Each row comes from the steps of one walk. Every step used is in the known rows, and no mark comes twice. Write the walk behind each row, first mark first.
Known rows:
m-t: |   5 | -11 |  -1 |  11 | -11 |  -7 |   2 |  -1 | -12 |  -4 |   1 | -11 |  -7 |  13 |  -3 | -24 |   9 |   4 |   6 |  -8 |   5 |
k-g-p: |   5 | -17 |  12 |   1 |   5 |   3 |  16 |   7 |  -6 | -10 |  -8 | -12 |   7 | -14 |   7 | -20 |  10 |   7 |  11 | -26 |  12 |
z-k-g-m-t-v: |  11 | -14 | -10 |  15 |  16 |  -2 |   8 |  20 | -11 | -13 |   5 | -23 |  11 |  -1 |  14 | -40 |  12 |   2 |  15 | -25 |  44 |
y-v-g-m: |   2 | -11 | -13 |  14 |  25 |   3 |  16 |  20 |   5 |  -7 | -18 | -13 |  17 | -21 |  -5 |   9 |  12 |  13 |  -8 |  -9 |  23 |
y-v: |  -8 |  -3 | -15 |   7 |  18 |  -6 |   6 |  14 |   3 |  -3 |  -2 | -12 |  -3 |   0 |  -2 |  10 |   1 |   3 |  -9 |   1 |  15 |
g-m-t: |  15 | -17 |   0 |   6 | -10 |  -1 |   2 |   0 | -13 |  -7 |  -2 | -25 |  -1 |   8 |  -8 | -19 |   6 |   4 |   4 | -21 |  19 |
y-v-k-g-p: |  -7 | -15 |  -1 |  18 |  31 |  11 |  21 |  22 |  -1 | -18 | -21 | -21 |  21 | -16 |   6 |  -9 |   6 |   0 |   4 | -32 |  22 |
g-m: |  11 |  -8 |   2 |  -5 |   3 |   5 |   0 |   1 |  -1 |  -3 |  -5 | -15 |   7 |  -5 |  -4 |   3 |  -4 |  -1 |   0 | -13 |  13 |
t-v: |  -1 |   8 | -11 | -11 |  15 | -16 |  -9 |   3 |  16 |  -6 |   8 |  -5 |  11 |   7 |  12 |   5 |   1 |  -4 |  -2 |   1 |   8 |
v-t-g-m: |   4 |   7 |   7 |  10 |  13 |   7 |  -1 |  -2 |  25 |   9 |  -7 | -18 |   8 | -21 |   4 | -22 |  -5 |   7 |  10 |  -9 |   4 |
y-v-g: |  -8 |  -4 | -14 |  20 |  22 |  -2 |  15 |  17 |   6 |  -5 | -12 |   0 |  12 | -15 |  -2 |   8 |  16 |  13 |  -7 |   4 |   8 |
m-t-v-k: |   2 |   3 |  -8 |  11 |  12 |  -8 |  -3 |   1 |   9 | -17 |   0 | -12 |  17 |  21 |  10 | -19 |   8 | -13 |   7 | -20 |   7 |
m-t-v-k-g-p: |   8 | -14 |   2 |  12 |  17 |  -5 |  12 |   7 |   3 | -27 |  -8 | -24 |  24 |   4 |  17 | -38 |  15 |  -7 |  18 | -43 |  20 |
m-t-g: |   6 |  -5 |   5 |  18 |  -7 |  -5 |   9 |   3 |  -8 |  -3 |  -5 |  -5 | -11 |   8 |   6 | -34 |   6 |  15 |  12 | -13 |   2 |
m-t-v-z-k: |   8 |  15 | -16 |  20 |  14 | -14 |  -3 |  17 |  10 |  15 |  18 | -12 |   7 |  15 |   6 | -29 |   9 |  -2 |  18 |   5 |   5 |
z-k: |   4 |   2 | -14 |  13 |   2 |  12 |   4 |  13 |  -8 |   5 |  -2 |  10 |  -3 |   0 |  -6 |  -3 |  -6 |   0 |  10 |   2 |   2 |
k-g-m: |   3 | -14 |  13 |   5 |   8 |  10 |   8 |   6 |  -9 |  -5 |  -3 | -23 |  12 | -21 |  10 | -19 |   7 |   3 |   2 | -18 |  28 |
m-t-g-p: |  18 | -14 |   3 |  11 | -10 |  -7 |  15 |   8 |  -7 |  -8 | -15 | -10 |  -8 |   9 |  -1 | -30 |   5 |  18 |  19 | -33 |   2 |
k-g-m-t-v-z-p: |  16 |  -7 |  18 |  -1 |   8 |  -6 |  13 |  14 |  16 |  -3 |  21 | -27 |   9 | -25 |  17 | -41 |  13 |  -5 |   8 | -13 |  35 |
k-g-m-t-v: |   7 | -19 |   3 |   2 |  12 | -12 |   3 |   5 |  -4 | -18 |   6 | -35 |  14 |  -4 |  17 | -35 |  18 |   4 |   5 | -25 |  42 |
v-y: |  -1 |  17 |   6 |   8 |  10 |   8 |   6 |  -6 |  11 |   2 |  -7 |  -1 |  14 | -13 |   4 |  -8 |   2 | -10 |  12 |   1 | -26 |
m-t-v-k-z-p: |   3 |  -7 |  -2 |   7 |  -4 | -22 |  -1 |  18 |  16 |  -4 |   9 |  -5 |   7 |  10 |  14 | -32 |  -4 |  -9 |   0 |  -6 |   9 |
z-g-m-t-v: |  26 | -14 | -17 | -14 |   6 | -19 |   5 |  14 |  12 | -14 |  -7 | -17 |  15 |   9 |  20 |  -8 |  -9 |  12 |  13 | -18 |  24 |
g-m-t-v-k: |  14 |  -4 |  -7 |   6 |  15 |  -3 |  -4 |   2 |  10 | -20 |  -6 | -27 |  28 |  15 |   7 | -15 |   3 | -15 |   5 | -30 |  21 |

Which walk is each row?
|  14 | -18 | -10 | -10 |  -7 | -26 |  12 |  26 |   4 |  12 | -16 |  -4 |  12 |   3 |  13 |  -4 | -19 |  26 |  13 |  -6 |  -6 |	k-z-g-p
|  -3 | -24 |  -2 |  32 |  25 |  12 |  16 |  18 | -15 | -18 | -13 | -40 |  16 | -11 |   4 | -31 |  14 |  -1 |   4 | -33 |  41 |	y-v-k-g-m-t
|  13 |  -3 |   7 |   1 |   4 |   6 |   5 |   7 |   4 |  -1 | -11 | -10 |   5 | -11 |   7 |  -6 |  -4 |  11 |   4 | -16 |  13 |	t-g-m
|  14 | -14 |   0 |   1 |  -3 | -17 |  -3 |  21 |  12 |  -5 |   5 | -18 |  14 |   4 |   9 | -27 |  -7 |  -9 |  -2 | -19 |  24 |	g-m-t-v-k-z-p
|  16 | -11 | -14 |  13 |  15 | -12 |  16 |  28 |   7 |   9 |  -6 | -35 |   9 |  -4 |   8 |  -5 |  -2 |  21 |  10 |  -5 |  22 |	y-v-z-g-m-t
|   8 | -25 |  12 |  15 |  -2 |   3 |  10 |   4 | -21 |  -9 |  -1 | -30 |   5 | -11 |   4 | -40 |  18 |   8 |   7 | -26 |  32 |	k-g-m-t
|  -4 |  -7 |  -2 |  21 |  10 |  15 |  12 |  14 | -16 |   3 |   1 |   4 |   3 | -18 |   7 | -23 |   3 |   3 |  15 |  -3 |  15 |	z-k-g
|  14 |   7 |  -2 |   2 |  16 |  -8 |   1 |  -5 |  15 | -13 |  -4 | -29 |  23 |   3 |   8 | -23 |   9 | -11 |  14 | -21 |   0 |	g-m-t-v-y
|  19 |  10 | -13 |  12 |  16 |  -8 |  -3 |  18 |   9 |  11 |  13 | -27 |  13 |  10 |   2 | -24 |   6 |  -3 |  16 |  -7 |  20 |	g-m-t-v-z-k
|  11 |   0 |  -5 |  -5 |  23 |  -6 |   2 |   5 |  20 | -11 |  -7 |  -7 |  32 | -12 |  11 |   4 |  12 |   5 |  -1 | -10 |  17 |	t-v-g-m
| -12 |   2 | -13 |  18 |  28 |  10 |   8 |  15 |   7 |  -8 | -13 |  -8 |  12 |  -2 |  -1 |  10 |  -3 |  -9 |  -8 |  -8 |   9 |	y-v-k
|  15 |   8 | -10 |  -3 |  10 | -27 |   5 |  13 |  22 |   8 |   9 | -13 |  15 |  10 |  27 | -15 |  -2 |  12 |  18 |   6 |   2 |	m-t-v-z-g
|  -5 |  13 |   6 |  17 |  12 |   2 |   0 |  -5 |  29 |  12 |  -2 |  -5 |   1 | -16 |  10 | -27 |  -3 |   7 |  10 |   2 |  -9 |	v-t-g
|  16 | -17 |   4 |  18 |  -5 |   6 |  10 |   3 | -12 | -10 | -13 | -13 |  13 |  -8 |  -8 | -24 |  20 |  13 |   8 | -19 |  15 |	v-g-m-t
|   1 |  -4 |   6 |   0 |  33 |   6 |   2 |   6 |  11 | -19 |  -5 | -23 |  37 | -15 |  22 | -13 |   6 | -13 |   4 | -29 |  32 |	t-v-k-g-m
|  11 | -20 |   0 |  28 |   1 |  15 |  13 |  16 | -28 |  -5 |  -2 | -22 |   2 |  -7 |   2 | -44 |  10 |   7 |  19 | -23 |  34 |	z-k-g-m-t
|   3 |  -1 | -12 |  -1 |   4 | -21 |  -4 |   2 |   5 | -12 |  10 | -14 |   2 |  20 |  10 | -19 |  10 |   0 |   3 |  -7 |  13 |	m-t-v
|   1 | -11 | -12 |  -4 |  -4 | -26 |   4 |  23 |   1 |  20 |  -6 |   2 |  10 |   2 |  20 |  -4 | -18 |  25 |   5 |  13 |  -4 |	k-z-g
|  -4 |   5 |  -8 |  16 |  30 |   0 |   5 |  14 |  31 |   8 | -10 | -30 |   4 | -21 |   3 | -12 |  -4 |  12 |   0 |  -7 |  19 |	y-v-t-g-m
|  11 |  -7 |   4 |   7 |   5 |  11 |  10 |   5 |  -1 |  -5 | -14 |  -1 |  22 | -21 |  -3 |  -1 |  10 |   9 |   2 | -12 |  11 |	v-g-m
|   0 |   4 | -17 |  -5 |  20 | -28 |  -1 |  22 |  25 |   6 |  -8 |   0 |  34 |   8 |  33 |  -1 | -20 |   7 |   6 |   2 |   1 |	t-v-k-z-g
|  16 | -16 | -19 |   0 |   4 | -35 |   8 |  28 |  14 |  -3 | -13 | -15 |  29 |  25 |  25 | -22 | -13 |  14 |  18 | -24 |   2 |	m-t-v-k-z-g-p
|   0 | -11 |  17 |  12 |  15 |  23 |   8 |   3 |  -5 | -11 | -12 | -19 |  30 | -24 |  10 | -16 |   3 |  -9 |   6 | -27 |  23 |	v-k-g-m
|  13 |  -1 |  -9 |  -8 |  17 | -11 |  10 |   8 |  21 | -16 | -12 |   4 |  25 |  -6 |   9 |   2 |  15 |   8 |   9 | -18 |   0 |	t-v-g-p
|  -6 |  -2 | -11 |  14 |   9 | -30 |  -8 |  13 |   6 |   1 |   5 | -19 |  20 |  27 |  14 | -33 |   4 |  -4 |  -2 |  -8 |   5 |	m-t-v-k-z
|  18 | -11 | -11 |   4 |   6 | -19 |  11 |   9 |   7 | -20 | -11 |  -6 |  19 |   7 |   4 | -20 |  23 |  12 |  14 | -27 |   5 |	m-t-v-g-p
